Every row comes from one small tree of marks. The marks that hang from a mark follow it in brackets, in alphabetical order. Every link used is in the known rows. Which tree was each row made from?
Known rows
A[H[F X]]: [  4.3  44.2  13.6   3.4   1.3  85.5 -24.6 -12.0 -16.0  14.8  69.8  15.9
   4.6   1.9  19.3 -27.7  14.5   7.0 -77.5  54.5  14.5 -35.6]
F[D]: [ 16.9   6.3  22.1 -24.5 -15.7  24.4 -11.3   7.0 -21.5  26.8   2.7  -7.3
  -4.1   6.6  26.5 -14.4  22.1   3.0 -21.6  15.8   2.7 -23.9]
A[H[F[D[J N]]]]: [-15.0  10.9  21.8 -39.8 -29.1  51.7 -11.9  21.2 -43.0  10.6  17.4  -3.9
  22.5  29.4  39.4  -8.3   7.1   3.4 -31.8  26.8 -20.7  -5.4]
D[J[R[X]] N]: [-43.3 -22.5  -4.9 -22.7 -20.1 -35.5   8.1  -0.3   1.3 -19.5 -32.3   2.3
  -2.6  -5.3  -2.8  10.5 -53.0  -7.3  61.7 -38.2 -15.6  44.3]
H[F X]: [ -0.9  30.1   8.7  10.4   7.0  55.6 -15.6  -1.6  -4.7  10.5  43.2  11.0
   6.6  -8.8  16.6 -16.3  16.1   0.4 -52.4  34.0  20.1 -25.3]
D[J]: [-13.1  -7.5  18.7 -18.2 -15.9 -19.7   8.6  -6.7 -10.6  15.7  12.4   0.6
  -8.1 -11.2  24.9 -15.9  12.5  -5.4   7.8  -7.0 -16.4  11.5]
D[J[R] N]: [-49.7 -21.3   2.5 -29.6 -10.2 -24.3   2.9   3.6 -13.9  -3.0 -15.0   1.6
  -0.1   7.9  17.4   2.8 -24.6  -3.3  64.8 -32.6 -18.8  35.0]
F[D[J[R[X]] N]]: [-30.1 -14.8   8.4 -38.2 -32.5 -19.8   1.5  13.7 -13.8  -8.9 -52.4  -8.7
   5.4   7.9   2.7  16.3 -60.4  -7.0  60.4 -31.2 -18.5  17.7]
H[X]: [  6.7  13.8  15.8  -0.9  -8.8  34.2 -12.0 -10.7  -2.0  11.1  21.3  10.3
  -8.4 -16.9  15.4 -24.3   2.2  -4.1 -28.1  21.0  26.7 -20.7]
R[J X[D[N] H]]: [ 16.7 -23.2 -14.7  24.9 -16.3 -26.6   3.3 -15.4  18.2  -9.8 -26.2   0.7
  -2.6 -18.7 -17.5   2.8   0.8 -11.6   4.4 -15.2  14.3  17.3]
X[H[F] R[J[D[N]]]]: [  3.0  -7.1 -33.1  11.4  34.1  -8.4  -5.7  14.4  18.4   3.5  -4.0   0.8
  -3.6  12.7 -10.3   7.8  17.7   5.0  -5.3  -2.3   3.3  16.6]
N[D]: [  8.3  -5.4  15.9 -20.5 -15.3  -1.1   5.0  -8.7  -1.5   2.7  -5.0   7.3
  -2.8 -17.0  31.3 -26.7  48.6   6.9  20.6   0.7  12.8  -3.7]
R[J[D[N]] X[H[F]]]: [ -8.0   1.8 -44.3  -1.3   8.3   0.7 -11.7  10.0  16.8   2.2  -8.5   4.7
   6.9  -4.9 -11.5  11.5  -5.4  -5.2  -7.0  -6.7  12.1  37.5]
A[H[F X[D[J[R] N]]]]: [-23.9  21.7  15.1   2.0   5.6  30.5  -9.4  -1.9 -20.3  -2.3  27.3  11.7
  18.9   7.0   8.4   2.2 -10.2   1.8  18.5   7.3 -15.0 -23.2]
A[H[F[D[J[R[X]] N]]]]: [-30.5  16.1   4.8 -33.6 -19.6  31.3  -9.8  13.9 -27.8  -5.3  -3.2  -2.3
  17.5  27.0   4.9  12.9 -48.3   3.4  11.9   2.2 -32.2   2.1]
N[D[J[R]]]: [-28.7  -5.2  19.4 -30.7  -5.2 -39.8  19.0 -11.6  -5.6   0.5 -14.9   5.0
  -1.1  -7.6  20.1  -8.7   6.8   3.4  87.4 -35.6 -20.4   2.2]
D[J[R[X[H[F]]]] N]: [-41.0  -5.1 -20.8  -6.8  -9.0 -12.8  11.6  -5.7   2.8 -28.9   5.4  -3.4
  10.4   5.2 -20.1  19.6 -35.5  -9.4  15.5 -18.6   0.0  52.4]
N[D[J[R[X]]]]: [-22.0  -5.6   9.8 -25.5 -18.2 -50.7  23.8 -16.6   9.5 -15.2 -35.0   4.4
  -3.1 -21.6   0.1  -1.4 -20.4   0.4  85.5 -39.7 -17.7  12.0]
J[D[N] R]: [-32.6 -10.0 -22.4 -36.6  17.8  -9.8 -19.0  17.6  -3.9  14.9 -18.5   6.0
  -5.2   7.5  13.0   6.6  -1.8   8.2  67.0 -28.6  -0.1  30.6]
R[J[D[N]] X[H]]: [ -1.3 -13.9 -36.3 -12.5  -8.9 -21.4  -8.8  -0.8  20.1   1.7 -32.7   3.7
  -8.0 -12.0 -13.2   3.2 -19.7 -10.3  17.8 -20.0  17.9  40.9]
X[D]: [ 23.3  -5.1  15.3  11.4   2.8 -13.4   0.9  -7.7  -3.6  20.6  15.9   0.2
  -9.0 -18.0  15.7 -12.4  53.8   4.5  -1.1   3.7  -0.9 -16.4]

Write each row's tree
[ 52.3 -14.9   8.1  35.4  15.2 -34.1  20.5 -24.6  17.7  -3.2  16.9  -9.4
 -23.5  -9.5 -21.9  -7.4  49.8   6.4 -28.6   8.9  15.6 -14.5]
X[D H R]
[-26.5 -11.1 -31.7 -30.7   4.7 -21.3 -14.3  13.6  10.6  -0.6 -36.6   5.7
  -7.8  -5.6  -6.7  14.5 -29.6   4.0  65.5 -33.5   1.4  40.8]
J[D[N] R[X]]
[  3.8  20.4 -13.2   6.6  30.8  46.2 -29.9  15.4   6.5   8.4   5.3  19.5
  -0.7  11.5   2.9  -7.9 -15.4   9.4 -20.6  22.9  -3.5 -31.3]
A[H[F X[R[J[D[N]]]]]]
[  3.2 -30.5  10.2  -0.5 -34.1 -50.1  16.7   1.4   4.0 -15.0 -41.3   0.4
   2.7 -27.8   5.6   3.2  -2.1  -8.7  34.8 -24.3  -8.7  28.6]
R[X[D[J N]]]
[ 44.3 -11.9   3.4  47.7  24.7 -40.8  13.9 -24.8  22.7   8.4   7.0  -4.7
 -24.0  -7.6 -23.2  -5.1  32.2   1.5 -11.6  -4.1  -2.6 -30.5]
X[D H R[J]]
[ 19.4   6.9  16.6   3.4  -1.4  54.7 -13.9  26.1  -8.9 -10.5 -17.1  -3.4
  11.4  16.5   9.8  -2.0 -10.1   6.2 -40.7  32.6  22.5 -35.4]
H[F[D[N]] X[R]]
[ -4.9   4.2 -17.5   1.2  -2.9 -11.3   4.4 -29.7  14.4  -7.6  18.0  -1.8
 -17.9  -4.7 -31.7   3.6 -22.6  -2.8  -0.4 -10.1  15.5  22.7]
J[R[X[H]]]
[ -6.3  -4.1  10.0   5.2   7.4 -49.0  22.6 -25.9  -3.3   9.6  21.7  -8.1
  -9.4  -6.0 -13.9   6.6  18.4  -3.8  39.8 -26.0 -13.2   2.6]
X[D[J[R]] H]
[ -5.4  -3.7   1.0 -20.6 -41.3  10.3   9.6  10.4 -12.6 -18.7 -14.0 -15.3
  21.0   6.8  -0.9  11.0 -18.0 -11.9 -30.0   6.8  11.9  29.6]
R[X[H[F[D[J N]]]]]
[-28.9 -24.1  10.5  -8.8  -2.2 -47.0   9.5   3.3 -12.0  -0.5 -20.2  -0.2
   2.4  -1.7  11.2  10.1   4.4  -0.4  80.3 -37.7 -23.6  14.9]
X[D[J[R] N]]
[ 15.2  -6.5  -6.7  13.0  10.1  23.4  -5.4  13.0  -1.6  -3.6  -9.3 -12.6
   5.9  30.4  -5.3   6.8   1.7   2.3 -38.9  14.7   2.5 -15.9]
X[H[F[D[N]]] R[J]]
[ 11.4  -5.1 -21.4  36.4  -1.1  -5.3   0.6  -5.3  13.5  -9.2  -1.5   0.5
  11.0 -11.9 -16.4  11.4  15.9  -7.3 -18.6  -0.7   8.5  12.7]
R[J X[D[N] H[F]]]
[ 25.6  22.2  -2.1  -1.6 -14.9  33.6   0.2  -2.3  -3.8   2.2  20.7 -13.4
   6.7   4.6  -9.8   1.7  10.0  -2.1 -68.6  31.1  21.6  -4.8]
R[X[H[F[D]]]]
[ 24.5 -40.9  12.4  16.1 -10.0 -58.7  30.0  -9.9  10.3 -23.9 -19.5 -10.7
  -9.3  -5.6 -12.4   0.4  20.9  -4.8  10.3 -14.2   5.3  19.9]
X[D[J N] H R]
[ 16.4 -23.9   4.6  27.7   5.9 -34.4  28.9   0.1   6.0 -23.7   4.5 -10.1
   5.7   0.4 -10.4   8.0  37.6  -0.2 -13.0  -0.5  -0.1  17.9]
X[D[J N] H[F] R]
[ 25.1  34.9  38.1  -2.6  -3.4  49.6  -1.2   3.3 -19.4   7.9  26.1  -1.1
   3.0  16.6   7.6 -13.2 -16.6   7.2 -58.7  43.2 -15.7 -64.8]
A[H[F[D[J]] X[R]]]
[ 38.5  11.2   7.4  11.8  13.1  25.5   4.8   2.4  -3.3   3.6  26.1 -16.7
  -3.8  21.5  -9.8  -1.9  30.7   9.3 -68.7  34.4  12.5 -26.8]
X[H[F[D]] R]
[-12.0   8.5 -23.9 -19.6  19.1 -28.2  -8.6   0.0  14.8  17.3 -10.8   5.5
 -18.2 -13.4 -13.9   9.9 -21.0   7.1  51.3 -27.1  -7.4  13.6]
J[D R[X]]
[-17.8 -13.1 -19.8 -24.4   6.7  -6.5 -22.3  20.7   0.3  27.3 -29.4  10.4
  -3.4  -2.5  25.5  -4.7   6.6  -1.8  43.5 -20.5  -6.8  20.7]
R[J[D[N]]]
[ 11.7   9.0  11.4  15.9  10.9  47.2 -18.6  25.7  -3.9   0.5 -27.5   1.6
  10.1  17.3   7.8   0.8 -26.9   1.3 -26.7  20.5   3.0 -50.4]
H[F[D[N]] X[R[J]]]
[ 20.2   0.3   6.2  51.6  31.5   7.7  -8.0   9.0  13.2  -5.7 -14.7  10.1
   5.8  -6.1  -2.8   2.9   7.1   2.9  -6.2   8.8  -0.2 -43.7]
H[F X[D[N] R[J]]]
[ 24.1 -16.0 -11.4  48.9  27.1 -16.5   6.5  -0.4  16.7  -8.6   3.5  -3.4
   0.6   5.5 -15.3   8.2  37.8   3.4 -19.1   2.3   1.8  -8.0]
X[D[N] H[F] R[J]]
[ -9.7  26.1 -39.5  -4.3  31.7  -7.0  -3.6  -6.8  16.4   8.1  26.6  -0.9
  -4.9  -3.5 -30.8  18.0  -1.6   5.5   4.0  -7.7   8.4  24.0]
J[D R[X[H[F]]]]
[-37.4  18.9  17.1 -26.0  -7.7  39.9 -10.3  23.8 -29.2   0.5 -12.5  -2.9
  25.1  19.3  18.0  12.3 -43.1  -5.7  25.7  -1.6  -5.4 -18.3]
H[F[D[J[R] N]] X]
[  9.8  14.2  31.1 -13.3 -15.8  53.9  -6.9  16.8 -23.5 -11.3  -0.4  -0.4
  13.0  23.8  14.4  -9.3 -27.9   4.7 -45.7  36.8  -4.9 -39.1]
A[H[F[D[J N]] X[R]]]
[ 12.7  14.6 -16.3  14.8  -4.5  17.2   3.6 -16.9  11.2  -8.3  40.2  -1.4
  -1.7 -10.7 -15.9  -3.2  15.3  -2.2 -66.5  23.3  23.2  21.8]
R[X[H[F]]]
[ 13.4  22.5   3.7  42.4  34.5  26.5  -9.2  -3.5  16.1   8.5  18.6  11.1
  -7.9  -3.9  -4.4  -9.6  -7.6   3.1 -35.8  20.4  -4.1 -50.4]
H[F X[R[J]]]
[ 18.5   5.7   1.4  25.8  -7.3 -34.0  27.8 -18.2   9.7  -5.7  24.7  -7.4
   4.2 -23.7 -18.5   8.0  26.9  -7.6 -27.0   2.2  -3.0  12.0]
R[X[D[J] H[F]]]
[ 23.1  -9.8  -5.0  27.2  17.2 -18.8   6.7 -24.3  20.0   6.2  14.5  -1.6
 -25.9   2.9 -18.3 -12.0   5.4  -0.7 -24.7   1.6   1.1 -10.8]
X[H R[J]]
